Each row was made from one small tree. Brackets hold a mark, then the marks that hang from it, in alphabetical order. Every link used is in the known rows. Write each row's tree.
Known rows
{zivig fodi {kamar merif} zosogo}: [-37.4  -3.3  19.2   6.7  23.0  -0.8  25.9  -5.1  -7.8  48.8  14.7 -42.5
  -4.9  24.7  31.0  10.3 -29.5 -12.1  -9.5  -3.7 -37.0  27.0 -10.8  24.3
 -14.7  28.6  37.1  -9.4]
{rupe {merif {zosogo {zivig fodi giman kamar}}}}: [-17.0  25.9  76.2   1.9   7.2  19.3  21.8 -14.2  27.2  56.3  22.8 -72.9
  -2.1  25.0  49.3  11.3 -33.9  30.9   4.7 -12.6   9.3   7.5  17.5  32.9
  -5.7  11.5  37.0   2.0]
{zivig giman {kamar merif}}: [-26.5  -1.4   8.5   3.2  -7.9  17.5  16.2  28.4   6.7  32.5  18.4 -32.0
  -6.1  26.6  29.8   2.6  -9.4  -6.7  -6.2  -0.2 -10.3   1.7  -7.7  25.1
  -0.4   9.9  18.8  -6.2]
{fodi {zivig {kamar merif}}}: [-27.2   9.2   0.4   0.4  -0.9  14.7  -5.0  13.0 -10.7   9.2  16.0   5.0
 -14.8   6.9  14.4  26.2   3.8 -10.0  -7.7  -8.3   9.8  18.3 -19.8   7.1
  -5.7   1.8   6.4  -3.5]
{kamar {merif rupe {zosogo {zivig giman}}}}: [-19.8  42.7 -16.5  35.9   6.6  12.4  15.5  23.2  21.5  32.7 -10.2   5.6
  -3.6  18.1  11.9  10.4 -22.5   1.7   7.4   1.4  23.7 -21.7  29.3  25.7
   8.1  -9.9   6.9   2.1]
{zivig fodi giman {kamar merif}}: [-37.2 -12.6  30.1  -0.3   5.6  12.9  33.4  25.6   7.8  49.4  24.9 -50.6
  -7.7  38.7  38.2   5.2 -23.8  -4.8 -11.3  -2.5 -18.3  12.9 -15.4  35.2
  -6.0  22.0  32.9 -10.4]
{rupe {merif {zosogo {zivig giman}}}}: [  4.7  38.1  35.9   5.6  -0.2  17.0  -0.6  -8.4  32.5  22.2   4.7 -36.9
   3.8   1.6  18.6   1.8 -12.2  29.1  11.9  -5.8  18.2 -24.7  35.5  15.0
   6.6 -10.9  14.1  16.4]
{kamar {merif zosogo} {zivig fodi giman}}: [-21.5  14.9  -7.9  -0.5   9.7   4.0  28.4  15.1  27.9  27.1   0.1 -17.9
 -27.5  20.4  -4.9  12.1 -16.7   4.6  -3.1  -4.0  -0.6  23.0   3.2  42.1
  11.3   6.2  31.9  10.2]
{fodi {zivig giman {kamar {merif rupe}} zosogo}}: [-23.0  27.5  12.4  29.8  14.7  21.3   7.7  13.0   2.3  60.9   6.5 -25.7
  -3.1  18.6  34.6  38.0 -30.5   1.4  -4.7   1.1   3.0  15.0   7.9  33.4
 -10.6  13.6  15.2  -8.0]
{kamar {zivig giman zosogo}}: [  5.6  23.0  10.1   5.1  11.2   7.9  -5.0 -19.9  12.3  34.2   6.7 -37.1
 -11.1  -1.2   0.1  12.7 -23.7  15.1  -2.9   1.5  -7.5  20.3  13.3  19.7
  -1.0  16.9  25.4   7.1]
{zosogo zivig}: [ -7.4  21.1  10.5  11.3   4.4   4.6 -14.3 -18.0  -3.9   6.7  14.2  -4.4
  -1.8  -5.9   5.3   3.6  -7.9   2.2   2.1  -3.7  15.6 -16.4   3.3 -14.9
  -2.8   3.1   3.4   1.9]
{fodi {zivig giman {kamar merif} zosogo}}: [-28.1  19.0  26.9  12.0  11.6  22.6  -1.9   0.8  -1.0  48.1  23.0 -43.9
  -8.3  15.0  28.5  26.5 -22.2   2.1  -7.3  -5.7  -3.8  19.6  -5.1  24.6
 -10.9  19.7  27.1  -6.8]
{zivig fodi giman {kamar merif} zosogo}: [-39.2  -1.7  36.2  10.2  20.3   9.9  29.5   4.2   4.7  67.6  22.5 -72.1
  -2.4  36.8  39.5   7.6 -39.7  -3.1 -10.9  -2.1 -35.1  21.2  -5.7  38.8
 -14.0  33.2  45.1 -11.6]
{giman zivig}: [ -8.4   9.5  -3.8  -9.3   2.0  14.8  -5.8   3.6  -7.7  -5.0  -5.3   7.7
  -6.6  -6.4 -10.9   1.0   6.7  -2.4   5.0   2.0  12.7  -8.9   8.6  -0.3
  -7.2   3.3  18.9   8.1]
{zosogo {zivig giman}}: [ -7.5  22.3  27.4  14.4   2.2  13.0  -7.8  -9.2   9.1  25.5  20.3 -30.8
  -0.1   6.6  15.0  -0.4 -17.8  12.3  -0.8  -0.3  19.1 -19.2   6.9  -1.6
  -0.9   7.4  11.4   0.1]
{zivig fodi giman {kamar {merif rupe zosogo}}}: [-31.6   7.7  14.5  19.3   7.8  10.0  51.0  35.3  21.6  61.8  -6.6 -27.9
  -5.7  45.6  37.0  17.2 -34.4  -0.6  -3.1  -2.5  -3.6  22.3   9.6  57.1
  -1.3   9.7  25.0 -11.9]
{fodi {zivig giman zosogo}}: [ -0.8  23.7  35.9  11.7  16.9  14.1 -13.7 -17.6   5.6  33.7   9.2 -38.3
  -1.2  -0.5   8.7  22.0 -23.3  18.8  -2.6  -2.7   8.7  11.6   6.6  11.9
  -7.6  11.0  15.5  -3.6]
{zosogo {zivig kamar}}: [-18.2  16.5  31.3   9.7  -1.9  10.2  -7.5 -21.3 -10.2  22.0  24.8 -23.7
  -5.5   6.2  27.3  11.5 -15.0   2.0  -3.2  -7.6  14.0   7.9  -7.2  -7.0
  -9.6  13.6  11.9  -6.9]
{zivig fodi giman {kamar {merif rupe}} zosogo}: [-33.1   7.6  23.3  26.9  22.5   8.1  39.7  17.7   6.3  82.2   8.3 -52.1
   2.4  39.4  45.7  17.3 -49.1  -3.1  -8.5   3.9 -29.4  15.3   8.4  49.0
 -12.7  28.4  33.9 -14.0]
{fodi {zivig zosogo}}: [ -2.5  21.8  18.6   9.7  18.5   5.6 -18.4 -27.7  -8.2  15.5   1.7  -9.7
  -3.2 -10.0  -1.8  23.3 -13.4   9.8  -2.1  -4.8   7.3  17.3   2.0  -0.7
 -10.0   7.9   7.2   1.0]

Which tree is each row?
[-35.2  25.6  15.9  16.8  16.3   8.1  22.3   4.5  20.9  36.0  10.8 -29.0
 -12.6  25.7  13.6   1.5 -29.5   6.1  -0.9  -7.8   9.2  -7.9   7.9  24.7
   2.4   6.0  30.6   0.4] -> {kamar {merif {zosogo {zivig fodi giman}}}}
[-35.9   1.0  27.8   3.3   4.9   9.9  41.8  22.1  21.4  49.2   8.0 -45.6
 -12.5  42.7  31.2   6.3 -27.8   0.9  -4.8  -7.1 -10.3  26.1  -5.8  45.8
  -3.1  15.0  36.7 -10.7] -> {zivig fodi giman {kamar {merif zosogo}}}
[-15.6  20.6 -15.7  23.3  28.1   3.2  27.3  10.8  14.9  59.5   0.1 -24.7
 -11.6  18.4  12.6  22.2 -37.9   1.2  -5.6   6.4 -19.1  12.7  16.8  44.4
   0.0  21.9  29.2   6.2] -> {kamar {merif rupe} {zivig fodi giman zosogo}}
[-24.8   8.9  18.0   3.9  -2.9  24.5  -0.1  21.7   3.7  29.3  23.9 -23.3
 -13.8  18.0  25.8  23.3  -6.5   0.3  -7.8  -6.6  13.4  10.9 -16.4  21.8
  -2.5   8.1  14.4  -5.4] -> {fodi {zivig giman {kamar merif}}}
[-30.2  32.8   2.8  33.7  18.1   7.2  33.3  19.1  23.5  50.2  -4.2 -13.1
  -5.4  30.0  20.3  10.3 -37.6   4.0   3.1  -1.5  14.6 -11.6  21.5  33.9
   4.0   3.7  19.8  -1.9] -> {kamar {merif rupe {zosogo {zivig fodi giman}}}}
[-11.5   8.0  46.3   9.5   6.3  14.1   8.4 -12.9   4.3  55.6  14.4 -68.4
   3.3  18.9  35.2   9.5 -35.4  10.6  -5.8  -0.9 -16.9  22.6   4.6  22.3
 -14.4  23.8  29.6 -14.1] -> {zivig giman kamar zosogo}
[-20.3  42.4 -36.2  34.3   8.1   3.7  11.1  12.1   8.7  13.7 -16.9  32.2
  -4.0   6.0   3.2  12.2 -12.5  -8.5   8.0  -0.9  20.2 -17.0  27.0  10.0
   6.4 -14.0  -1.8   5.9] -> {kamar {merif rupe {zosogo zivig}}}
[-22.1  -2.1  66.6   5.9  18.1   9.7  24.5 -16.0   5.9  72.0  23.1 -84.4
   1.5  32.8  42.8   9.0 -47.3  14.0  -9.6  -3.5 -23.9  32.8  -3.1  33.3
 -18.2  36.4  43.2 -17.6] -> {zivig fodi giman kamar zosogo}
[-31.7  -4.4  12.9  18.0   8.3  10.2  43.7  38.9   9.9  62.3  10.1 -31.5
  -2.1  43.4  45.7  15.3 -31.3  -5.0  -9.3   2.9 -11.3   8.6  -0.6  45.4
  -3.1  17.1  21.3 -12.2] -> {zivig fodi giman {kamar {merif rupe}}}
[-46.0  -3.7   4.8 -11.2   9.8  14.7  22.6  19.3 -13.0  26.5  12.1 -15.5
 -17.6  20.9  17.7   8.5  -8.2 -16.7  -4.9  -3.3  -6.5  10.0 -12.3  20.4
 -14.4  19.9  43.7   0.6] -> {giman {zivig fodi {kamar merif}}}
[-22.2  29.9   4.9  22.2  -2.4  21.3  19.3  32.4  16.9  41.0  -8.7   0.0
 -10.0  24.6  25.0  37.0 -19.0   4.0   0.5  -4.8  27.0  21.7   9.4  41.8
   0.4  -5.6   5.8  -6.5] -> {fodi {zivig giman {kamar {merif rupe zosogo}}}}
[-22.8  17.2  -4.8  22.4  -5.9  14.5  35.0  39.3  20.9  46.0 -13.0 -10.0
  -3.8  32.2  30.2  15.3 -21.1  -3.2   1.0   0.5   3.7  10.9  17.4  45.7
   1.2  -3.0  12.7  -7.7] -> {zivig giman {kamar {merif rupe zosogo}}}
[-15.1  32.2  33.9  31.5  17.3   7.2  27.6  -3.9  23.8  54.9  -5.5 -25.3
  -0.7  25.2  23.6  13.9 -45.2  19.6   2.6  -2.9  26.1   0.1  25.2  30.4
   0.2   7.2  17.9  -6.4] -> {merif rupe {zosogo {zivig fodi giman}}}
[-33.6  19.2  17.6  15.0  -3.0  19.7   4.2  10.5   3.2  38.7  32.4 -36.1
  -7.9  21.5  35.3   6.1 -17.1  -5.6  -5.1  -3.0   5.5 -12.5  -6.2  11.6
  -3.7  13.6  22.1  -5.3] -> {zosogo {zivig giman {kamar merif}}}
[-40.5  16.3   7.2  26.9  15.0   5.9  25.7   9.0  -6.5  50.0  16.0  -8.9
  -5.9  26.2  39.9  19.1 -30.7 -10.4  -5.2  -3.0   3.0  -1.5  -3.3  18.7
  -8.4  15.8  16.8  -7.8] -> {zosogo {zivig fodi {kamar {merif rupe}}}}
[-23.3  15.0 -12.8  27.4  12.8   5.4  18.4  11.1  -7.6  45.4  -4.9  -6.8
   4.8  16.2  29.1  20.1 -25.1 -13.8  -3.1   3.8 -23.7  10.6  12.0  24.7
  -9.2  11.9  13.2  -6.2] -> {zivig {kamar {merif rupe}} zosogo}
[-23.8  29.2 -13.4  21.2   0.6  13.0  12.5  23.2   3.6  22.9 -14.9  27.0
 -11.5  13.1  15.7  39.9  -9.6  -4.7   1.2  -8.4  25.1  26.4   4.6  28.0
  -0.9 -11.6  -1.6  -3.6] -> {fodi {zivig {kamar {merif rupe zosogo}}}}
[-40.4  18.2  -8.8   8.3  12.8  14.5  41.5  30.3   2.0  39.6 -18.5   8.2
 -14.3  27.4  17.2  21.7 -19.6 -12.8   2.5  -2.9   7.2  17.5  14.0  42.1
 -10.1   7.7  35.3  -0.4] -> {giman {zivig fodi {kamar {merif rupe zosogo}}}}
[  2.6  38.2  17.6   4.8   1.8   6.1  -5.5 -18.2  17.2   3.9  -1.3  -9.3
   2.7  -8.8   8.8   5.2  -2.7  18.4  13.8  -8.4  15.0 -19.7  32.4   0.4
   4.3 -14.9   5.6  16.8] -> {rupe {merif {zosogo zivig}}}
[-30.4  21.5  50.5  11.8  12.3   4.9  17.4 -28.0   4.5  37.8  13.6 -35.0
  -9.6  21.7  28.0  13.9 -35.0  10.8  -2.6 -14.0  14.6  31.2  -3.6  14.1
 -11.4  16.5  28.6 -11.6] -> {merif {zosogo {zivig fodi kamar}}}
[-18.1  18.6  47.8  11.1  -3.5  21.1  -1.5 -11.5   5.0  43.8  32.1 -51.3
  -4.1  16.4  36.9   7.9 -25.0  11.4  -3.5  -5.5  16.8   0.5  -4.3   6.4
  -7.9  17.7  20.2  -9.7] -> {zosogo {zivig giman kamar}}
[-31.5   6.4  45.9  -4.7  22.9  13.6  13.6 -22.5 -16.0  49.3   9.9 -49.3
  -7.3  13.6  22.7  12.9 -33.8   1.8  -3.5  -4.0 -14.4  30.2   0.8  19.0
 -28.3  36.6  53.1  -6.8] -> {giman {zivig fodi kamar zosogo}}
[-40.2  17.3  24.5  29.2  13.0  16.3  30.9  18.2   5.2  67.3  23.9 -35.6
  -3.8  36.6  49.9  16.7 -40.5  -2.2  -6.0   0.6   4.5  -7.8   0.6  32.0
  -6.1  19.4  24.8 -11.1] -> {zosogo {zivig fodi giman {kamar {merif rupe}}}}
[-29.7  19.9   8.3  11.5  14.4  12.8  -7.5  -8.3 -14.1  27.6  13.7 -15.9
  -9.7   4.3  18.1  30.9 -13.6  -7.6  -6.0  -7.5  -4.6  25.5  -8.6   9.7
 -14.0  13.9  18.0  -4.9] -> {fodi {zivig {kamar merif} zosogo}}
[-19.6   9.7  24.2  -2.7  30.2   7.6   8.8 -21.5 -10.7  31.5  -1.8 -29.3
  -4.7   2.4  -0.1   5.7 -28.4   3.3   0.8   0.2 -10.2  10.1  11.3  12.2
 -21.1  24.0  45.2   3.9] -> {giman {zivig fodi zosogo}}
[-24.2  30.7  54.9  31.3  11.2  12.7  33.4  -3.4  19.6  73.3   7.4 -46.0
  -3.4  36.2  46.3  23.1 -53.2  19.7  -1.1  -6.5  23.2  21.2  14.0  37.9
  -8.0  15.2  25.8 -16.3] -> {merif rupe {zosogo {zivig fodi giman kamar}}}
[-27.8   9.0  69.3   9.7   8.6  16.1  15.1 -14.5   4.2  60.2  36.9 -67.9
  -6.9  28.8  45.7   9.3 -40.3  14.2  -7.9  -6.9   9.1  13.2 -10.7  17.3
 -10.7  29.3  34.0 -15.7] -> {zosogo {zivig fodi giman kamar}}
[-43.0  15.7   1.4  15.6  27.6  13.1  30.5  12.4 -13.7  58.1  -5.3 -17.1
  -6.6  21.4  26.6  21.0 -34.3 -13.6  -2.6   3.8 -18.7  12.4  12.5  33.5
 -22.3  26.9  44.2  -3.2] -> {giman {zivig fodi {kamar {merif rupe}} zosogo}}
[-27.4   9.4  -8.9   2.7  -5.8   6.3  19.0  16.7   7.0  11.4  -4.0  -1.5
  -9.8  18.7  13.4   9.4  -3.0 -11.7   0.9  -7.3  -4.6  21.3  -1.6  21.5
  -1.0  -2.0  14.0  -2.5] -> {zivig {kamar {merif zosogo}}}
[-23.7  35.6  -4.4  19.4   4.2  12.6   6.0   7.9  20.8  19.0   4.8 -12.2
  -9.7  12.9   7.6  -0.9 -15.2   3.1   3.4  -5.1  16.5 -17.8  16.9  14.5
   6.7  -5.5  16.2   4.7] -> {kamar {merif {zosogo {zivig giman}}}}
[ -4.3  43.4  13.5  33.6   4.1  11.9  10.1   1.4  23.7  37.6  -9.7  -8.4
   0.6  13.6  15.2  13.7 -31.7  17.4   7.2  -0.9  33.0  -9.8  31.4  20.2
   3.7  -6.1   3.7  -3.3] -> {merif rupe {zosogo {zivig giman}}}
[-17.2  13.0  45.7  11.2  14.5   9.9   9.5 -12.5   9.7  41.9  26.7 -49.2
  -3.7  18.4  22.0   0.4 -34.0  14.7  -4.6  -4.0  11.3 -10.4  -3.1  10.1
  -4.6  20.2  24.5  -5.8] -> {zosogo {zivig fodi giman}}
[ -7.4  35.3  57.4   2.7  -6.9  23.5   5.0 -10.0  26.1  38.9  17.0 -56.0
   0.0  12.9  42.4  10.4 -17.2  27.1   7.1 -10.2  16.9  -5.2  25.2  20.5
  -1.2  -2.4  24.3   7.5] -> {rupe {merif {zosogo {zivig giman kamar}}}}
[-13.1  33.2  15.8  28.7  21.6  -2.0  21.5 -11.9  11.6  33.9 -10.4   2.2
  -3.1  14.6  13.2  16.7 -35.9   9.3   5.2  -4.9  23.3   6.4  20.9  18.8
  -3.2   1.4   8.7  -5.1] -> {merif rupe {zosogo {zivig fodi}}}
